Each row was made from one path, in order. Every step used is in the known rows, and no mark comes twice. Write each row's path.
Known rows:
nezu/dugef/vavib: [-0.04 -0.16  0.10  0.16  0.06 -0.06  0.09  0.06 -0.13 -0.39 -0.11  0.10
  0.18  0.32 -0.18  0.00 -0.16 -0.15  0.11]
mobo/tunu/dugef/vavib/sabuk: [-0.03 -0.08  0.16  0.19  0.20 -0.13 -0.05  0.03  0.24  0.36 -0.05 -0.17
  0.34  0.07  0.07 -0.31 -0.12 -0.24  0.00]
mobo/vavib/sabuk/tadu: [ 0.16 -0.05  0.12  0.47  0.30  0.10 -0.06 -0.19  0.12  0.73  0.02  0.20
  0.56 -0.28  0.27 -0.26 -0.13 -0.13  0.20]
nezu/sabuk/tadu/dugef/vavib/mobo/tunu: [-0.06 -0.35  0.31  0.02  0.26 -0.07  0.14 -0.35  0.07  0.00  0.16  0.29
  0.50 -0.23  0.27 -0.06 -0.26  0.05  0.00]
tadu/dugef/vavib: [ 0.15 -0.14  0.10  0.20  0.03  0.07 -0.13  0.03  0.03 -0.31 -0.10  0.03
  0.19  0.04  0.19 -0.35 -0.02 -0.11 -0.04]
nezu/sabuk: [-0.05 -0.49  0.32  0.21  0.15  0.08  0.16 -0.14  0.14  0.15 -0.03  0.64
  0.46  0.14  0.28 -0.02 -0.07 -0.32  0.10]
nezu/sabuk/tunu/dugef/vavib/mobo/tadu: [ 0.12 -0.12  0.03  0.10  0.26  0.32 -0.07 -0.01 -0.18  0.13  0.22  0.19
  0.45  0.03  0.09  0.22 -0.19 -0.15 -0.06]
vavib/mobo/nezu: [ 0.02 -0.29  0.18  0.01  0.10  0.28  0.16  0.04  0.12 -0.11  0.34  0.27
  0.45  0.18 -0.42  0.09 -0.37  0.05 -0.14]
dugef/vavib: [ 0.07 -0.16  0.09  0.09  0.05  0.00  0.02  0.06 -0.01 -0.15 -0.02  0.12
  0.21  0.15 -0.12 -0.16 -0.20 -0.14  0.03]
nezu/sabuk/tunu/dugef/vavib: [ 0.27  0.06  0.01  0.13  0.13  0.01  0.14  0.13 -0.05 -0.32 -0.10 -0.05
  0.19  0.17 -0.12 -0.28  0.00 -0.10 -0.02]
tunu/dugef/vavib/mobo/nezu: [ 0.08 -0.15  0.07 -0.03  0.08  0.21  0.10  0.15  0.10 -0.33  0.28  0.15
  0.32  0.17 -0.54  0.02 -0.32  0.10 -0.16]
sabuk/tunu/dugef/vavib/mobo/nezu: [ 0.14 -0.08  0.07  0.00  0.10  0.23  0.21  0.10  0.05 -0.33  0.29  0.05
  0.31  0.18 -0.55 -0.03 -0.30  0.10 -0.19]
nezu/sabuk/tadu/dugef: [ 0.25 -0.22  0.26  0.49  0.18  0.20 -0.13 -0.25  0.15  0.04 -0.16  0.32
  0.49 -0.20  0.68 -0.43  0.20 -0.02  0.08]
nezu/dugef/vavib/mobo: [-0.11 -0.29  0.11  0.02  0.16  0.00  0.24  0.10 -0.16 -0.31  0.11  0.31
  0.28  0.08 -0.20  0.30 -0.37  0.04  0.11]
dugef/vavib/mobo: [-0.02 -0.30  0.11 -0.03  0.15  0.04  0.20  0.10 -0.08 -0.15  0.17  0.32
  0.30 -0.05 -0.15  0.19 -0.40  0.05  0.06]
tunu/dugef: [ 0.36  0.08  0.05  0.07  0.23  0.15 -0.07  0.32  0.04 -0.09 -0.08 -0.03
  0.47  0.27  0.04 -0.24  0.05 -0.08  0.03]
sabuk/tadu/dugef/vavib/mobo: [ 0.08 -0.23  0.10  0.13  0.17  0.08  0.07  0.00 -0.05 -0.19  0.09  0.27
  0.31 -0.24  0.10  0.01 -0.24  0.16  0.06]
tunu/dugef/vavib: [ 0.23  0.05 -0.03  0.05  0.10  0.01 -0.06  0.26 -0.01 -0.33 -0.10 -0.05
  0.20  0.18 -0.13 -0.25 -0.06 -0.07  0.02]
mobo/nezu/sabuk/tadu/dugef/vavib: [ 0.15 -0.14  0.12  0.33  0.03  0.09 -0.12 -0.14  0.11 -0.29 -0.10  0.17
  0.21 -0.11  0.16 -0.39  0.03 -0.01 -0.02]
vavib/sabuk/tunu: [ 0.15 -0.05  0.26  0.37  0.27  0.07  0.39 -0.13  0.03  0.51  0.06 -0.21
  0.47  0.20  0.06 -0.28 -0.13 -0.24 -0.05]

Write each row's path:
[ 0.26  0.07  0.01  0.12  0.09  0.06  0.13  0.12 -0.01 -0.38 -0.03 -0.07
  0.18  0.22 -0.26 -0.29 -0.03 -0.08 -0.09]  mobo/nezu/sabuk/tunu/dugef/vavib
[-0.06 -0.21  0.20  0.34  0.12 -0.05 -0.11 -0.03  0.25  0.34 -0.09 -0.08
  0.29  0.00  0.27 -0.37 -0.06 -0.27 -0.01]  tadu/dugef/vavib/sabuk
[ 0.18  0.02  0.04 -0.03  0.15 -0.06 -0.05  0.12  0.01 -0.29 -0.04 -0.10
  0.27  0.14 -0.08 -0.27 -0.10 -0.06 -0.03]  mobo/tunu/dugef/vavib
[ 0.00 -0.06  0.11  0.24  0.17 -0.09 -0.05  0.13  0.22  0.34 -0.09 -0.13
  0.30  0.09  0.04 -0.29 -0.09 -0.25  0.03]  tunu/dugef/vavib/sabuk
[ 0.15 -0.08  0.03 -0.02  0.21  0.06  0.25  0.20 -0.13 -0.25  0.13  0.10
  0.29 -0.01 -0.20  0.08 -0.28  0.11  0.01]  sabuk/tunu/dugef/vavib/mobo
[ 0.16 -0.12  0.06  0.21  0.06  0.19 -0.30 -0.01 -0.03 -0.19 -0.04  0.00
  0.24  0.04  0.27 -0.26 -0.01 -0.16 -0.08]  mobo/tadu/dugef/vavib
[ 0.10 -0.15  0.03 -0.06  0.19  0.04  0.13  0.23 -0.08 -0.26  0.12  0.20
  0.30 -0.02 -0.17  0.12 -0.30  0.10  0.05]  tunu/dugef/vavib/mobo
[-0.09 -0.50  0.26  0.15  0.06  0.17  0.13 -0.14  0.20 -0.20  0.13  0.61
  0.34  0.05  0.03 -0.01 -0.14 -0.15 -0.07]  tadu/dugef/vavib/mobo/nezu/sabuk
[ 0.07 -0.04  0.16  0.48  0.22 -0.03  0.01 -0.21  0.17  0.54 -0.08  0.08
  0.43 -0.24  0.16 -0.30 -0.11 -0.02  0.19]  dugef/vavib/sabuk/tadu
[ 0.32  0.15 -0.02  0.10  0.14  0.03  0.10  0.20 -0.09 -0.32 -0.08 -0.20
  0.19  0.20 -0.19 -0.31 -0.04 -0.05 -0.04]  sabuk/tunu/dugef/vavib
[ 0.17 -0.01  0.21  0.40  0.21  0.05  0.30 -0.14  0.03  0.29  0.00 -0.30
  0.33  0.11  0.12 -0.40 -0.05 -0.21 -0.10]  tadu/dugef/vavib/sabuk/tunu
[ 0.16 -0.19  0.29  0.29  0.18  0.21  0.47 -0.22  0.02  0.06  0.13  0.17
  0.43  0.28 -0.08 -0.19 -0.08 -0.20 -0.13]  mobo/nezu/sabuk/tunu
[ 0.08 -0.19  0.12  0.12  0.07  0.24  0.06 -0.04  0.11 -0.26  0.25  0.21
  0.34 -0.02 -0.33 -0.07 -0.27  0.16 -0.13]  sabuk/tadu/dugef/vavib/mobo/nezu
[-0.02 -0.21  0.05  0.09  0.23  0.29 -0.14  0.00 -0.21  0.09  0.23  0.23
  0.45  0.10  0.02  0.36 -0.27 -0.15  0.01]  nezu/dugef/vavib/mobo/tadu
[ 0.15 -0.20  0.24  0.28  0.15  0.19  0.43 -0.23  0.00 -0.14  0.13  0.17
  0.34  0.12 -0.03 -0.20 -0.08 -0.11 -0.16]  tadu/dugef/vavib/mobo/nezu/sabuk/tunu
[-0.01 -0.27  0.28  0.00  0.27 -0.05  0.11 -0.29  0.02 -0.01  0.18  0.15
  0.50 -0.21  0.21 -0.09 -0.29  0.11 -0.02]  sabuk/tadu/dugef/vavib/mobo/tunu
[ 0.22 -0.03  0.14 -0.11  0.33  0.05  0.04  0.14  0.04 -0.08  0.09 -0.02
  0.57  0.11  0.06 -0.12 -0.11  0.04 -0.03]  vavib/mobo/tunu/dugef
